What can hang from each mark:
bobe: ranu simun
simun: budef lide sibe
lide: budef ranu
budef: lide ranu simun
sibe: ranu
pases: simun
ranu: bobe lide pases simun

Each row was made from one small tree. The marks that hang from a mark follow it in brackets, in alphabetical order. Every link used is in the known rows. Write each row's tree.
Known rows:
lide(budef(ranu)): [-0.08 -0.30 -0.35  0.45 -0.02  0.62  0.26 -0.42 -0.07 -0.04 -1.95  0.10
 -0.47 -0.95  1.51 -0.46  2.10  0.26  0.03 -1.17  0.27 -0.94  1.08  0.54
  0.19]
simun(budef lide sibe): [-0.93 -0.89 -0.52 -0.37 -0.40  1.75  0.13 -0.67  0.52 -1.51  4.12 -0.04
 -0.62 -6.03 -0.82  0.82 -1.47  0.34 -0.70 -0.26  1.01 -0.45 -2.19 -0.15
  2.00]
lide(budef(simun(sibe)) ranu(bobe)): [-1.04 -1.02 -0.29  0.52 -1.16  1.15 -0.57 -1.17 -0.16  1.34 -3.27 -0.03
  0.01  1.32 -2.90  0.47 -0.18 -0.17 -0.14 -1.00  0.50 -0.12  3.24 -0.18
 -0.77]
budef(ranu): [ 0.81  0.12  0.21 -0.07  0.78  0.11  0.09  0.30 -0.32 -0.29  0.16  0.05
 -0.38 -0.69  1.75 -1.21  1.17  0.08 -0.55 -0.05 -0.70 -0.59 -0.53  0.57
  0.25]
bobe(ranu(pases simun(budef(lide) sibe))): [ 0.27  0.51 -0.49 -1.08  0.55 -0.40  0.38 -0.84  0.43 -0.15  1.62  0.78
  0.28  0.99 -1.69 -0.04 -0.05 -0.16  0.73  2.09 -0.14 -0.08 -1.00 -0.06
  0.39]
pases(simun(budef)): [ 0.42 -0.50 -0.16 -0.14 -0.11 -1.24 -0.46 -0.20  0.46 -1.10 -2.98 -0.25
 -0.64 -1.65  0.97 -0.63  1.01 -0.45  0.13 -3.11  0.43  0.53 -0.49 -0.19
  0.62]
sibe(ranu(pases simun(lide))): [ 0.84  0.47  0.42 -0.17  0.72 -0.19  0.47 -0.31  0.57 -1.58  2.47 -0.45
  1.04 -1.13  1.71  0.16 -0.03 -0.21 -0.97  0.17 -0.99 -0.45 -1.01  0.17
  0.01]
ranu(bobe pases simun(lide sibe)): [-0.43  0.51  0.19  0.19  0.57 -0.87 -0.66  0.45 -1.22 -0.07  2.22 -0.26
 -0.43  0.63  0.84  0.78 -0.46  0.00  0.20  2.32 -0.60  0.09  0.16 -0.11
 -0.30]
budef(simun): [ 0.08  0.23  0.94  0.09 -0.32 -0.21 -0.44  0.43  0.30 -0.14 -0.68 -0.09
  0.14  2.18  0.21 -0.71 -1.68 -0.14 -0.77  0.21  0.03 -0.15  0.30  0.08
 -1.29]
budef(ranu simun(lide sibe)): [ 0.01 -0.36  0.89  0.45  0.16  2.05  0.80  0.08  0.24 -0.72  1.45  0.20
  0.14 -0.26  0.65 -0.23 -1.65  0.06 -1.29  0.38 -0.63 -0.34 -0.99 -0.06
  0.46]
pases(simun(lide sibe)): [-0.41 -1.03 -0.35 -0.75  0.15  0.46  0.07 -0.48  1.02 -1.30 -0.96 -0.08
 -0.15 -2.56  1.45 -0.31  1.04 -0.42  0.45 -2.62  0.35  0.90 -0.02 -0.06
  0.57]
pases(simun(budef lide(ranu(bobe)))): [-0.08 -0.98 -0.59 -0.30 -0.30  0.17 -0.34 -0.45  0.41 -0.91 -1.82 -0.32
 -0.59 -2.50 -1.04 -0.04  0.59 -1.12 -0.02 -2.66  0.31  0.88 -0.23 -0.62
  0.38]
pases(simun(budef lide(ranu))): [ 0.09 -1.02 -0.81 -0.47 -0.24  0.43 -0.11 -0.74  0.70 -1.29 -1.12 -0.28
 -0.35 -2.85 -1.19 -0.09  0.81 -1.02  0.00 -3.08  0.47  0.75 -0.51 -0.65
  0.54]
bobe(simun): [-0.02  0.79 -1.10 -0.41  0.20 -1.15 -1.10  0.39  0.32 -0.45  0.36 -0.24
  0.34  1.38  0.44 -0.22  0.50  0.34  0.33 -0.12 -0.14 -0.28 -0.18  0.43
  0.29]
ranu(bobe lide(budef) pases simun(sibe)): [-0.35  0.67  0.47  1.23 -0.11 -1.66 -0.31  0.59 -1.63  1.96 -1.14 -0.18
 -0.45  2.37  1.24  1.30  0.84  0.98  1.33  1.15  0.03  0.24  2.36  0.18
 -1.10]
pases(simun(lide sibe(ranu(bobe)))): [-0.48 -1.01  0.15 -0.49  0.11  0.28  0.24 -0.31  1.11 -1.32 -1.71 -0.19
  0.09 -2.92  2.12 -0.06  0.41 -0.57  0.00 -2.56 -0.21  0.75 -0.06  0.12
  0.75]
bobe(ranu(lide)): [-0.05  0.30 -0.33 -1.57  0.37 -0.55  0.12  0.33  0.64  1.33 -0.35  0.77
  0.18  0.80 -1.04 -0.63  0.67 -0.27  1.57  0.92 -0.07  0.26  0.64  0.93
 -1.11]
ranu(simun): [ 0.44  0.57 -0.24  0.05  0.30 -1.21 -1.28 -0.70  0.09 -0.61  0.15 -0.57
 -0.11 -0.03  1.09 -0.30 -0.34 -0.21 -0.51  1.03 -0.69  0.10  0.71  0.30
 -1.07]
ranu(lide(budef) pases(simun(sibe))): [ 0.20 -0.12  0.06  0.10  0.03 -0.74  0.92  0.47 -0.34  0.83 -1.59  0.27
  0.13  1.32  1.51  0.31  3.47  0.92  2.13 -2.94  1.19  0.52  1.27 -0.03
 -0.27]
lide(ranu): [ 0.39 -0.52 -0.81 -0.97  0.06  0.53 -0.81 -0.99  0.13  0.36  0.54 -0.20
  0.33 -0.44 -2.45 -0.76  1.08 -0.42 -0.16 -0.76  0.10  0.18  1.19  0.04
 -0.65]
bobe(ranu(lide) simun(budef sibe)): [-0.63  0.52 -1.51 -1.13 -0.13 -0.75 -0.19 -0.19  0.77  0.68  0.86  0.74
  0.45  0.47 -2.55  0.83 -0.28  0.72  1.55  0.45  0.06  0.03 -0.78  0.60
  1.57]
ranu(simun(sibe)): [ 0.07  0.15 -0.22 -0.07  0.22 -0.80 -1.13 -1.15  0.23 -0.70  0.80 -0.42
 -0.02 -1.01  1.06  0.01 -0.60  0.29 -0.52  0.89 -0.50  0.12  0.73  0.39
 -0.12]
simun(budef sibe(ranu(bobe lide pases))): [-0.09 -0.23  0.84  0.29 -0.29 -0.42  0.38  0.11 -0.25 -0.12  1.65 -0.06
 -0.14 -3.25  0.70  0.79 -1.00  1.10 -0.67 -0.71  0.39 -0.66 -1.52  0.30
  1.97]
simun(budef sibe): [-0.40 -0.57 -0.17 -0.20 -0.38  0.04 -0.48 -0.73  0.17 -0.85  1.92 -0.02
 -0.67 -4.05 -0.17  0.16 -0.83  0.89 -0.68 -0.71  0.82 -0.62 -1.33  0.18
  1.99]

Which tree is each row?
[-0.12 -0.78 -1.01 -0.53 -0.44  1.84 -0.18 -0.86  0.28 -0.99  3.30 -0.25
 -0.36 -4.48 -3.22  0.46 -0.70 -0.64 -0.84 -0.57  0.68 -0.20 -1.43 -0.58
  0.65]
simun(budef lide(ranu))
[ 0.66 -0.29 -1.02 -0.24 -0.16  0.03 -1.24 -1.76 -0.01 -0.11  0.59 -0.53
  0.16 -0.96 -3.02 -0.03 -0.07 -0.50 -0.72 -0.15 -0.30  0.18  0.90 -0.33
 -0.41]
lide(ranu(simun(budef)))
[ 0.12  0.85  0.72  1.06 -0.02 -2.14 -0.62  0.80 -1.81  1.46  0.83 -0.30
 -0.67  1.18  0.52  1.20 -0.68  0.98  0.62  1.59 -0.11  0.26  0.37 -0.02
 -0.34]
ranu(bobe lide pases simun(budef sibe))
[-0.64  0.76 -0.28 -0.34  0.50 -1.17 -0.52  1.54 -1.16  0.38  1.93  0.07
 -0.22  2.25  0.49  0.38  0.66  0.45  0.82  1.18 -0.06 -0.25 -0.48  0.09
  0.52]
ranu(bobe(simun(lide sibe)) pases)
[-0.23  1.13  0.27  0.19  0.26 -2.09 -0.36  2.18 -1.59  2.08  0.48  0.07
 -0.03  3.71  0.95  0.57  1.06  1.13  1.67  0.76  0.13  0.17  0.57  0.42
 -0.43]
ranu(bobe(simun(sibe)) lide pases)
[-0.07 -0.89 -0.19 -0.21 -0.21 -0.79 -0.35 -0.70  0.64 -1.17 -2.12 -0.10
 -0.55 -2.50  0.97 -0.34  0.80  0.09  0.11 -3.20  0.60  0.54 -0.51 -0.12
  1.47]
pases(simun(budef sibe))
[-0.19  0.32  0.38 -0.04  0.13 -0.62 -0.29  0.63  0.49 -0.54 -0.42 -0.46
  0.51 -0.92  1.63  0.05 -0.92 -0.32 -1.00 -0.02 -1.02 -0.49 -0.43  0.72
  0.25]
sibe(ranu(bobe(simun(lide))))
[-0.78  0.19 -1.37 -0.69  0.08  0.47 -0.55 -0.08  0.70 -1.06  2.71 -0.11
  0.44 -0.88  0.06  0.57 -0.12  0.46  0.23 -0.05  0.10 -0.15 -0.76  0.29
  1.25]
bobe(simun(lide sibe))
[ 0.47  0.46  1.78  1.34 -0.05 -0.31  0.19  1.68 -1.07  1.63 -2.54  0.01
 -0.31  3.16  1.23 -0.53 -1.58  0.07 -0.63  0.84 -0.98  0.01  0.63  0.34
 -1.47]
budef(ranu(bobe lide) simun)
[ 0.44  0.36  0.71  1.02  0.47 -0.69 -0.35  0.46 -1.12  1.17 -1.22 -0.22
 -0.62  0.08  2.12 -0.10 -0.15  0.41 -0.24  1.31 -1.35  0.08  0.83  0.67
 -0.38]
budef(ranu(bobe lide simun(sibe)))
[ 0.10 -0.05  0.03  0.31  0.24  0.94  0.46  0.80 -0.88 -0.83  3.06  0.00
 -1.00 -3.26 -0.28  0.24 -0.32 -0.23 -0.73  0.57  0.03 -0.78 -2.62 -0.33
  1.22]
simun(budef(ranu(bobe pases)) lide)
[ 0.20 -0.16  1.21  0.62 -0.70  1.73  1.01 -0.01  0.20  0.83 -0.35  0.35
  0.77  3.73 -2.51 -0.38 -2.46 -0.39 -0.87  1.61  0.50  0.41  0.08 -1.23
 -1.22]
budef(lide(ranu(bobe pases)) simun(sibe))
[-0.22  0.91  0.03  0.28  0.11 -1.53 -0.32  1.47 -1.29  0.47  0.89  0.12
 -0.39  2.47  0.01  0.27  0.10  0.58  0.51  1.22  0.22 -0.43 -1.11 -0.26
  0.88]
ranu(bobe(simun(budef(lide) sibe)) pases)
[-0.77  0.17  0.49  0.83 -0.66 -1.06 -0.50  1.39 -1.04  2.32 -3.54 -0.15
 -0.92  0.69  1.24  0.21  0.49  0.33  0.92  0.10  0.46  0.09  2.58  0.78
 -1.83]
ranu(bobe lide(budef))
[-0.76  0.45 -1.62 -1.80  0.41 -0.64 -0.45 -0.45  1.17  0.09  0.76  0.80
  0.70  1.46 -1.63  0.08  0.36  0.30  1.42  0.83 -0.45 -0.09 -0.15  0.83
  1.33]
bobe(ranu simun(sibe))
[ 0.23  0.47 -0.28  0.97 -0.41 -0.80 -0.53 -0.52 -0.13  0.91 -1.78 -0.51
 -0.05  0.29  0.99  0.65  0.44  0.34  0.58  0.10  0.07  0.30  2.31  0.41
 -1.89]
ranu(lide(budef) simun)
[ 0.27 -0.03  1.72  0.84 -0.73  1.75  1.39 -0.12  1.41 -0.52 -0.60  0.18
  1.08  1.44  0.40 -0.50 -3.45 -0.17 -1.78  1.06  0.28 -0.03 -0.96 -0.67
 -0.75]
budef(lide simun(sibe(ranu)))
[ 1.10  0.22  1.21  0.84  0.63  0.47  1.67  1.16 -0.61  0.32 -1.89  0.49
 -0.32  2.10  1.97 -1.20  0.91 -0.34 -0.10  0.86 -0.29  0.10 -1.25 -0.67
  0.03]
budef(lide ranu(bobe pases(simun(sibe))))
[ 0.20 -0.54 -0.36 -0.76  0.27 -0.47 -0.55 -0.25 -0.70  0.89 -0.95 -0.03
  0.04  1.44 -1.92 -0.46  1.96 -0.37  0.71 -1.25  0.02  0.63  1.35 -0.31
 -0.26]
lide(ranu(bobe pases(simun(sibe))))
[ 0.39 -0.13  0.23  0.10 -0.36  1.12  0.35 -0.02  0.17  0.78 -1.01  0.02
  0.15  0.94 -1.76 -1.00 -0.65 -0.91 -0.53  1.39  0.38  0.34  0.35 -0.68
 -1.56]
budef(lide(ranu(bobe)))
[-1.42  0.03 -2.18 -1.61  0.07  0.87  0.14 -0.80  1.48 -0.31  1.39  0.83
  0.67 -0.14 -2.10  0.87  0.45  0.01  1.60  0.62  0.02 -0.22 -0.04  0.53
  1.38]
bobe(ranu simun(lide(budef) sibe))
[ 0.37 -0.03  1.17  0.78 -0.91  1.47  0.55  0.17  0.37  0.94 -2.10  0.07
  0.58  3.74 -2.47 -0.77 -2.88 -1.07 -1.26  1.74  0.19  0.47  0.48 -1.10
 -2.33]
budef(lide(ranu(bobe)) simun)
[ 0.13 -0.09 -0.46  0.79 -0.01  0.31 -0.01 -0.81 -0.12 -0.24 -2.12 -0.11
 -0.41 -0.67  1.54 -0.13  1.67  0.17 -0.21 -0.60 -0.13 -0.77  1.33  0.42
 -0.10]
lide(budef(ranu(simun)))
[ 0.43  0.50  0.72  0.45  0.32 -0.89  0.02  0.19 -0.21 -1.01  1.32 -0.57
  0.28 -1.38  1.32  0.64 -1.09 -0.31 -1.27  0.78 -1.03 -0.59 -1.20  0.05
  0.27]
sibe(ranu(bobe pases simun(budef lide)))
[-0.75 -0.53  0.43 -0.63  0.31  1.38  0.74  0.10  0.45 -1.02  3.54 -0.02
  0.40 -3.40  1.22  0.54 -0.56  0.17 -0.58  0.16 -0.11 -0.37 -1.06  0.32
  1.14]
simun(lide sibe(ranu(bobe pases)))
[ 0.61  0.14  0.16  0.29 -0.11  0.82  0.47 -0.49 -0.10  0.59  0.11  0.04
  0.40  1.73 -1.73 -0.48 -0.47 -0.63 -0.44  1.97  0.10  0.38  0.18 -0.95
 -1.21]
budef(lide(ranu(bobe pases simun(sibe))))
[-0.86 -0.47  0.11  0.55 -0.85  0.65 -0.02 -0.62  0.49 -0.03 -2.04  0.09
 -0.05  0.42  0.32  0.17 -0.07  0.44 -0.07 -1.23  0.91 -0.61  1.65  0.21
 -0.28]
lide(budef(simun(sibe)))
[-0.20 -0.06  0.53 -0.07 -0.28  1.01 -0.07  0.37 -0.06  0.05  0.81 -0.06
  0.31  1.84 -1.84 -0.07 -1.66 -0.68 -0.62  0.54  0.03  0.16  0.27 -0.47
 -1.37]
budef(simun(lide(ranu(bobe pases))))
[-0.78  0.12 -1.29 -0.28  0.00  0.75  0.24 -0.42  0.89 -1.28  2.29 -0.07
  0.95 -1.03  0.38  1.08  0.55  0.61  0.18 -0.82  0.15 -0.62 -0.70  0.24
  1.71]
bobe(simun(lide(budef) sibe(ranu(pases))))
[-0.22 -1.13 -0.07 -0.33 -0.20  0.50  0.45 -0.85  1.28 -2.03 -0.55 -0.23
 -0.04 -4.59  1.09  0.32 -0.01 -0.37 -0.53 -3.27  0.31  0.44 -1.36 -0.22
  1.82]
pases(simun(budef lide sibe(ranu)))
[ 1.85  0.84  0.69  0.99  0.84  0.79  1.49  0.15 -0.37 -0.42  0.92  0.21
  0.31  2.11  1.35 -0.99  0.40 -0.27 -0.75  2.28 -0.68 -0.28 -1.64 -0.76
 -0.50]
budef(lide ranu(pases simun))
[ 1.02  0.36  0.38 -0.06  0.28 -1.53  0.59  1.14 -0.67  0.51 -0.27  0.06
 -0.06  1.22  0.97 -0.15  2.37  0.50  1.45 -2.31  0.80  0.61 -0.45 -0.23
 -0.38]
ranu(lide pases(simun(budef)))
[ 0.66  0.37  2.19  1.48  0.04  1.33  1.81  1.26 -0.60  0.66 -0.63  0.64
  0.17  4.11  0.91 -0.74 -2.01  0.00 -1.18  2.44 -0.38 -0.24 -1.35 -0.89
 -0.40]
budef(lide ranu(bobe pases) simun(sibe))
[ 0.30 -0.09 -0.29 -0.77  0.33 -0.38 -0.74  0.11 -1.04  1.15  0.47 -0.07
  0.01  1.63 -2.41 -0.56  1.53 -0.31  0.34  0.12 -0.08  0.10  1.23 -0.11
 -0.85]
lide(ranu(bobe pases))
[-0.15  0.40 -0.73 -0.74  0.07 -0.58 -0.12 -0.63  0.65  1.18 -1.46  0.51
  0.19  1.05 -0.90  0.15  0.55 -0.27  1.56  1.11 -0.32  0.31  1.75  0.75
 -1.38]
bobe(ranu(lide(budef) simun))
